Each row was made from one walk, in order. Every step used is in the known rows, and no mark comes twice. Write each row's walk.
Known rows
gapi, tobo, zele: [ -5.3  -5.5  -5.6 -39.7  -6.9  21.5   8.1  11.0 -10.7  -7.2 -19.8   7.5
  22.0  13.6   4.9  41.9  -2.2   6.9]
samal, tomev: [  8.6   0.2  -6.8 -29.1   5.3  28.3   4.2 -10.7  -6.8  -9.9 -28.1   0.5
  25.3  -6.2  -2.8  18.7  -7.9  11.4]
samal, tomev, tobo, zele, duta: [-11.5   5.6  21.1  -6.6 -33.1  26.6 -22.1   1.5 -20.7   4.8 -13.5 -28.3
   9.3  -5.2 -14.7  18.5   8.6  12.9]
samal, vonurit: [  1.0  -7.6  -1.9 -32.1  -5.8  20.3  11.2 -20.4  -8.1  -5.0 -18.0  20.4
  18.8  -0.7 -18.3   2.1 -12.3 -11.6]
gapi, tobo, tomev, duta, zele, samal: [ 24.6  -9.3  17.1 -28.6  -4.9  35.7  -6.2   5.8  -6.0  -7.1 -12.8  -3.9
  10.1  -9.9   9.0   2.2 -25.1  17.1]
duta, zele, samal, tomev, tobo, gapi: [  9.0   0.6  45.3 -27.2 -26.5  54.1 -20.9  -4.0 -27.6  -1.4 -16.9 -37.9
  30.5   1.3 -32.8  15.0  -5.9  21.4]
tobo, zele: [  0.8   2.4 -12.7 -33.9 -10.7  25.3   3.6   8.2 -16.4 -13.1 -31.1   0.7
  14.4  12.1 -14.0  31.2   4.6   0.4]
duta, gapi, tobo, zele, samal: [-11.8  -6.4  20.6 -59.4 -16.0  34.5   9.4   2.6 -24.1 -17.1 -15.4   5.7
  22.8  13.3   4.1  44.0  -9.7  11.1]
duta, zele, samal: [ 22.9   0.4  12.1 -38.3 -14.8  29.9  -2.5   6.0 -27.9 -13.5 -17.0   7.7
  21.3   2.3 -20.5   5.3 -11.0  20.5]
zele, duta: [  0.0   1.4  14.6 -25.7  -7.6  14.6  -2.4  -5.9 -18.9  -8.3 -29.6  13.1
  -6.4 -13.7  -6.1   0.4 -11.5   6.0]
tobo, tomev: [ 15.2   4.1  -9.4 -23.5  18.5  23.5  22.2  -0.6   4.2 -14.6 -38.1   7.8
  12.6 -11.2  -7.0   3.1  -6.2   9.9]
tomev, tobo: [  5.6   3.9  11.8 -35.7  -7.6  18.4  16.5  -7.5 -17.3   1.3 -33.1 -12.7
  23.8  10.8 -17.9   8.1  -5.7  -5.0]
vonurit, samal, tomev, duta, zele: [ 26.8  -9.5 -12.5 -47.3 -19.1  39.5 -20.1  -7.7 -10.3   1.2  -6.4 -18.4
  13.1  14.3   6.2  13.6 -10.7  12.1]
tobo, tomev, duta, zele, samal, vonurit: [ 22.5 -10.3  14.2 -15.7 -17.5  40.6 -15.6 -11.4  -6.6  -4.0  -7.0   0.5
   4.7 -17.3 -20.0 -16.4 -22.2  -1.3]
tomev, duta, gapi: [ -3.4   1.6   9.1 -53.1  -7.3  33.9   6.1 -14.2 -12.6  -7.7 -40.6 -11.9
  -1.7   9.8   4.3  23.1 -16.1 -35.3]
tobo, tomev, duta, zele, samal: [ 30.3  -0.7  11.2 -21.7  -8.3  40.5 -10.1   2.8 -13.2 -10.3 -24.0 -10.0
   0.5 -12.5 -10.3  -6.5 -19.0  11.3]
tomev, duta: [  8.6  -4.5  -0.7 -36.1  -4.8  26.6   0.9 -14.4 -15.8  -5.1 -38.5  -4.8
  -0.7  -0.5   0.0  14.2 -20.6 -16.9]
vonurit, samal, tomev: [ 19.5  -9.7 -16.2 -53.1   1.4  28.2  11.6 -17.8 -10.7  -9.8 -14.8   4.5
  26.5   5.7   5.9  17.1  -9.4  30.3]

Which walk is each row?
[-25.6  10.0  32.0 -25.8 -35.9  33.6 -17.6   3.5 -18.2   1.7 -14.6 -34.4
   6.5   6.4 -10.5  25.6  14.7  -5.2]
samal, tomev, tobo, zele, duta, gapi
[ -2.6   0.6   5.8 -47.2  19.8  28.8  32.1   4.7  14.1 -11.9 -29.9   6.7
  18.7   3.3  16.6  20.7  -9.2  -3.2]
duta, gapi, tobo, tomev
[ 19.0   3.9  27.1 -25.6 -23.8  37.2 -11.3  -1.0 -26.9   0.6  -5.9 -23.4
  38.2   3.4 -22.8   4.5  -4.9  26.4]
duta, zele, samal, tomev, tobo
[ 16.8 -17.5  20.0 -21.2 -13.8  36.2 -11.6  -6.5  -1.8   1.0   2.8   7.4
  12.5 -14.3   0.8  -8.4 -28.9   6.1]
gapi, tobo, tomev, duta, zele, samal, vonurit
[ -6.0 -13.8  29.8 -51.2  -9.5  42.5  -3.1 -25.6 -16.7 -10.0 -18.0  -9.5
  17.9  -8.3  27.0  30.0 -32.6   5.1]
zele, samal, tomev, duta, gapi, tobo
[  6.8  -2.7   1.8 -25.3 -14.7  37.6  -8.1  -6.7 -26.0 -17.8 -18.0  -1.8
  25.8  -9.0 -11.6  31.9  -4.6  33.9]
tobo, zele, samal, tomev
[  0.9  -4.3  44.6 -29.4 -12.6  48.4  -5.7 -26.1 -29.0  -5.0 -28.4 -29.7
  28.3 -12.3 -25.6  17.8 -15.3  23.5]
zele, samal, tomev, tobo, gapi
[-20.3 -19.1  27.3 -51.1 -34.4  39.4  -9.1 -19.0 -21.8  -4.7  -2.4   1.9
   9.0   6.4   4.3  31.8 -23.6 -19.5]
tomev, duta, gapi, tobo, zele, samal, vonurit
[ 10.8  -3.6  -3.5 -29.4  22.2  20.5  24.4   3.1  10.7 -11.0 -27.7  14.2
  19.6  -8.0  11.5  11.2 -13.3  14.7]
gapi, tobo, tomev
[-11.0  -7.1  14.9 -59.6  -3.6  30.5   8.8 -10.4  -7.5  -4.2 -28.7  -6.6
   6.3  12.4  24.3  29.5 -22.9 -27.8]
tomev, duta, gapi, tobo
[ 18.1  -4.4   0.4 -25.8   2.5  32.4  -3.6  16.3   9.8   1.1 -18.6  -8.2
   6.7   1.8  15.2   8.8 -15.5  -4.3]
gapi, tobo, tomev, duta, zele
[ -3.7   3.8  28.8 -37.3  -9.0  34.4   7.6 -10.1 -18.2   0.5 -41.0 -27.5
  17.0   8.9 -28.1  18.7  -6.4  -8.4]
tomev, tobo, gapi
[ 16.5  -0.5  -2.1 -24.4 -14.1  39.6 -25.5   0.0  -7.5   0.0 -18.6 -22.8
  12.6   3.3   0.6  16.1  -8.6  -7.2]
samal, tomev, duta, zele
[  9.6  -8.7  -0.3 -27.6  14.7  25.5  10.2  -4.4   8.5  -3.3 -32.4  -1.9
   4.5 -11.8  20.8  10.8 -25.3  -2.4]
gapi, tobo, tomev, duta
[ -6.9  -3.5  16.8 -38.0 -27.1  49.9 -17.5 -16.1 -25.9 -15.5 -22.0 -23.6
   8.1  -0.3  -1.1  40.4 -10.9  -1.9]
tobo, zele, samal, tomev, duta, gapi
[ 10.4  -2.0  26.5 -26.8 -10.8  30.8   4.2 -23.0 -26.9  -5.7 -18.1 -16.7
  34.7  -9.9 -16.1   7.0 -15.3  27.7]
zele, samal, tomev, tobo
[ -9.5 -16.5  -3.6 -69.2 -20.5  42.7  -5.6  -8.2  -7.7  -3.6  -4.1 -19.1
  14.5  25.7  32.1  50.7  -8.9   2.5]
vonurit, samal, tomev, duta, gapi, tobo, zele
[-13.4  -6.4  18.0 -48.4 -15.1  41.8   0.8  -2.4 -17.6 -16.9  -9.2  -2.9
  32.0   4.6   9.8  49.0  -6.4  21.4]
duta, gapi, tobo, zele, samal, tomev
[-18.3  -1.7   3.2 -58.3  -9.5  29.1  13.3  13.2  -8.5 -10.3 -21.3  -0.5
  20.6  25.0   9.4  50.1   2.8 -10.8]
duta, gapi, tobo, zele
[-19.5   8.5  18.1 -39.1 -27.0  27.4  -8.5   9.1 -19.5 -11.2 -26.1  -3.9
  -9.8   7.0  -9.0  28.6   8.7 -12.1]
tobo, zele, duta, gapi
[-19.2  -7.0   8.1 -55.9 -18.4  35.4  -1.3   3.2 -11.1  -3.9 -25.6 -14.2
   3.1  22.5  17.6  48.3  -8.6 -27.7]
tomev, duta, gapi, tobo, zele
[  7.0  -4.1  -7.2 -45.2 -24.4  31.4   0.6  -5.6 -17.3   4.1  -6.0 -26.4
  32.6  24.1 -10.5  28.6   9.2  25.4]
vonurit, samal, tomev, tobo, zele
[-11.7   7.0  23.1 -17.6 -33.9  17.2 -12.9   6.6 -25.6   2.1 -19.0 -18.7
   0.6   3.8 -21.6  13.0   8.1   2.2]
tomev, tobo, zele, duta
